In the rows, zero is written as 128.
Known rows, with every step that occurs
lovola-kopom-revaz: [139 116 132 138 140  91 154 121 138 118  91 121 102 134  87 137 119 113
  93 150  83 183 166 131]
karumi-mamoput: [124 107 105 140 154 165 112  92  96 134 118 142 104 143 124 170 135  97
 130 146 116 141 128 109]
kopom-lovola-mamoput-revaz: [149  89 139 147 119 124 152 147 135 126 179 115 107 151  78  75 193 116
 130  93 112 129 156 186]
kopom-lovola-mamoput: [167 130 162 142 118 137 157 127 113 110 164  99 125 129  85  94 147 148
 132 104 110 164 154 178]
pevun-mamoput: [139  94 104 103 172 160  76 131 130 112 135 125 111 140 113 161 146 105
 140 126 103 118 124 115]
lovola-mamoput-fidar-seran-sutum: [172  39 102 106 114 198 114 112 122 140 172 159 118 145 106  99  88 130
  72 136 134 131 168 163]
sutum-seran: [164  96 126 129  84 125 159 102 145  92 145 150 121 121 120 124 131  95
  74 150 190 179 197 117]
meke-mamoput-revaz-kopom-lovola: [146 121 157 171 116 155 145 109 148 147 142 147 136 109  93  90 152  89
 108 102 108 150 121 160]
kopom-revaz-mamoput-lovola: [152  99 116 157  98 108 182 108 164 135 172  94 145 169 125 127 127  85
  99 163 117  83  92 149]
mamoput-lovola: [154 100 120 145  98 144 123  95 164 130 163 123 157 146 124 166 151  80
  96 143 124 116 116 152]
karumi-mamoput-lovola: [130 103 105 155 125 154 106  78 135 142 158 132 150 149 131 186 135  79
 113 154 107 124 108 138]
karumi-mamoput-fidar: [149  50 102 150 168 143 136 116 146 146 142 136  86 134 159 160  90  98
  92 149 148  80 119 131]
revaz-mamoput-fidar: [183  40 111 145 128 118 203 128 176 136 170 107  91 153 167  99  97  96
  77 145 173  29  98 138]
lovola-kopom-revaz-mamoput-fidar-seran: [173  62 129 116  93 120 175 110 174 150 162 109  89 132 137 103  83 108
  69 194  77  91 159 138]
kopom-lovola: [167 127 154 163 106 122 129 121 142 125 142 122 114 108 115 102 139  95
 105 117 131 196 140 147]
sutum-seran-fidar: [115 107 163 122 137 175 102  92 103  85 116 151 112 121 113 148 103  97
  96 151 205 143 130 105]
kopom-revaz-mamoput-fidar: [172  46 111 152 141  98 212 144 175 139 156  97  81 153 154 100  81 104
  77 158 160  38 104 141]
meke-mamoput-fidar-seran-sutum: [166  35  96 104 126 216  97 106 135 148 185 171 119 144 119 103  86 119
  77 136 129 119 162 151]
sutum-seran-fidar-mamoput-revaz-kopom-lovola: [133 131 161 181 112 161 120 114 136 126 121 157 127 101  95  91 133  79
  99 125 132 171 119 143]
karumi-mamoput-lovola-kopom-revaz: [125 118 122 152 145  92 138 102 139 130 109 124 120 139  94 160 107 101
  98 161  66 182 150 137]
kopom-revaz-mamoput-karumi: [151  80  99 163 123 108 196 107 144 136 162  62 103 159  83 102 129 110
 103 160 143  44 153 131]
revaz-kopom-lovola-mamoput-fidar-seran: [171  81 153 118  91 158 156 114 156 154 157 118 108 109 115 114  94 131
  80 169  77 104 163 167]
fidar-mamoput-revaz-kopom: [133 105 119 151 120 192 137 119 145 141  91 163 132 140  89 123 179  79
 105 127 103  77 110 138]
gapav-mamoput-revaz: [120  38  90 144 154 177 121 140 121 134 150 151  87 157  90 123 184  77
 109 104 114 110 157 137]
revaz-kopom-lovola-mamoput: [159 137 170 149 114 154 173 115 109 120 138 110 142 124  73  97 141 147
 122 104 105 149 140 179]
lovola-kopom-revaz-mamoput: [158 103 123 144 114  88 219 113 140 120 136  95 105 166 115  79 119 102
 101 153 111 108 118 121]
sutum-seran-fidar-mamoput: [116 127 121 137 154 221  45 132 125  83 115 150 101 127 130 144 122  90
 134 169 142 126 121  92]

Rows
[114 130 121 135 169 232  33 138 122  95 104 140  97 137 127 152 135  92
 149 158 120 103  94  97]
seran-fidar-mamoput
[155  62 119 114 114 161 124 105 152 159 153 130  86 120 143 147  92 108
  86 190  83 102 163 132]
karumi-mamoput-fidar-seran
[139 125 152 182 112 143 143 104 129 150 119 148 127 110  93 101 145  82
 102 113 112 170 117 153]
karumi-mamoput-revaz-kopom-lovola
[139 107 148 180 119 158 143 113 128 145 119 152 125 109  85  99 145  80
  93 103 111 169 124 152]
gapav-mamoput-revaz-kopom-lovola
[159  37  90 115 124 202  98 100 118 150 162 173 111 144 118 115  78 111
  71 147 134 140 159 143]
karumi-mamoput-fidar-seran-sutum
[118 125 132 152 146 111 116 112 146 105 110 131 120 129  96 151  96  97
  93 171  86 184 152 127]
sutum-seran-fidar-mamoput-lovola-kopom-revaz
[126  49  81 158 159 187 122  97 114 134 151 106 103 137  74 157 136 100
  98 130 130  82 184 120]
gapav-mamoput-karumi
[144 120 152 169 119 139 131 117 142 142 125 143 129 108  89  98 149  85
 106 107 106 162 116 155]
pevun-mamoput-revaz-kopom-lovola
[153 105 133 166 121 146 164  94 123 132 164  79 136 127  53 113 142 137
 112 120 124  91 177 171]
revaz-kopom-lovola-mamoput-karumi
[158 101 120 143 116 100 222 133 138 125 137  86  96 170 116  85 123 107
 111 160 134  83 108 123]
kopom-revaz-mamoput
[140  94 105 130 138 150  81 107 158 126 171 120 155 147 122 180 143  81
 121 139  97 109 102 143]
pevun-mamoput-lovola
[175  72 147 155 141 134 180 130 154 136 157 114 113 120 123 109  95 132
  86 120 140  86 126 181]
revaz-kopom-lovola-mamoput-fidar
[164 102 127 143  94 110 154  58 163 117 167 127 158 149 130 121 139  74
  83 132  90 142 124 135]
revaz-mamoput-lovola-kopom
[132 122 120 152 139 104 125 122 156 119 109 121 120 138  99 150 117 100
 100 164  59 172 149 136]
fidar-mamoput-lovola-kopom-revaz
[158 138 166 172  99 145 151 100 136 138 107 141 138  99  98 107 131  92
  90 117 125 177 118 149]
revaz-kopom-lovola
[147 130 149 182 109 153 131 122 147 139 119 146 127 109  96  90 154  80
 104 117 105 160 117 153]
fidar-mamoput-revaz-kopom-lovola
[178  65 142 152 142 124 169 141 157 129 175 105 101 124 132 107  97 135
  94 120 143  95 136 180]
kopom-lovola-mamoput-fidar
[113  89 110 142 156 190  67 153 140 114 140 144  86 157 107 115 186  78
 141 132 117  85 114 130]
seran-fidar-mamoput-revaz
[159  42 101 124 181 140 112 143 169 131 154 124  90 131 151 153  97 103
  99 136 140  64 114 136]
pevun-mamoput-fidar
[119 107 132 150 122 199 126 109 135 126  91 173 132 132  87 124 157  77
  99 136 131  88 112 128]
sutum-seran-fidar-mamoput-revaz-kopom
[152 123 159 177 101 136 152 112 143 145 121 145 130 108  91  91 153  84
  93 108 119 166 122 160]
mamoput-revaz-kopom-lovola
[156  99 129 162 124 134 153 103 126 126 180  69 124 131  62 111 146 140
 119 120 126 101 186 169]
kopom-lovola-mamoput-karumi
[169  38  98 116 113 167 133 103 133 145 164 158 111 149 113  85  69 113
  57 149 120 140 161 147]
lovola-kopom-revaz-mamoput-fidar-seran-sutum
[177  32  94 113 105 190 128 105 132 145 175 158 114 152 123  86  83 109
  64 145 144 115 151 147]
revaz-mamoput-fidar-seran-sutum
[154  38 114 112 118 183 124 118 149 152 154 134  83 119 131 144  91 105
  73 177  83  99 174 131]
gapav-mamoput-fidar-seran
[137 118 130 148 131  88 147 111 152 124 111 119 123 137  92 150 116 103
  89 155  73 177 154 143]
mamoput-lovola-kopom-revaz
[175  48 113 119 111 191 112 113 124 142 179 157 118 135 106  86  81 128
  71 130 129 154 169 169]
kopom-lovola-mamoput-fidar-seran-sutum
[147 116  99 155 114 180  77 119 170 122 160 128 149 148 136 165 154  75
 118 159  93 106 107 138]
fidar-mamoput-lovola
[171  36  98 109 111 197 103 108 132 145 161 169 113 142 117 105  87 113
  63 141 141 135 164 150]
mamoput-fidar-seran-sutum
[174  67 137 102  98 155 149 122 157 145 169 111  96 125 122 125 104 135
  86 174  85  90 174 160]
lovola-mamoput-fidar-seran
[175  74 147 115  94 147 146 124 159 146 174 109  97 114 122 112  98 133
  87 170  82 112 175 166]
kopom-lovola-mamoput-fidar-seran
[124 118 118 153 126 193  59 107 155 105 158 138 149 138 135 168 127  73
 115 169 125 113 101 127]
sutum-seran-fidar-mamoput-lovola
[115 128 131 151 156 120 109 117 143 114 103 124 117 136  95 155 105 100
 104 167  69 166 133 132]
seran-fidar-mamoput-lovola-kopom-revaz
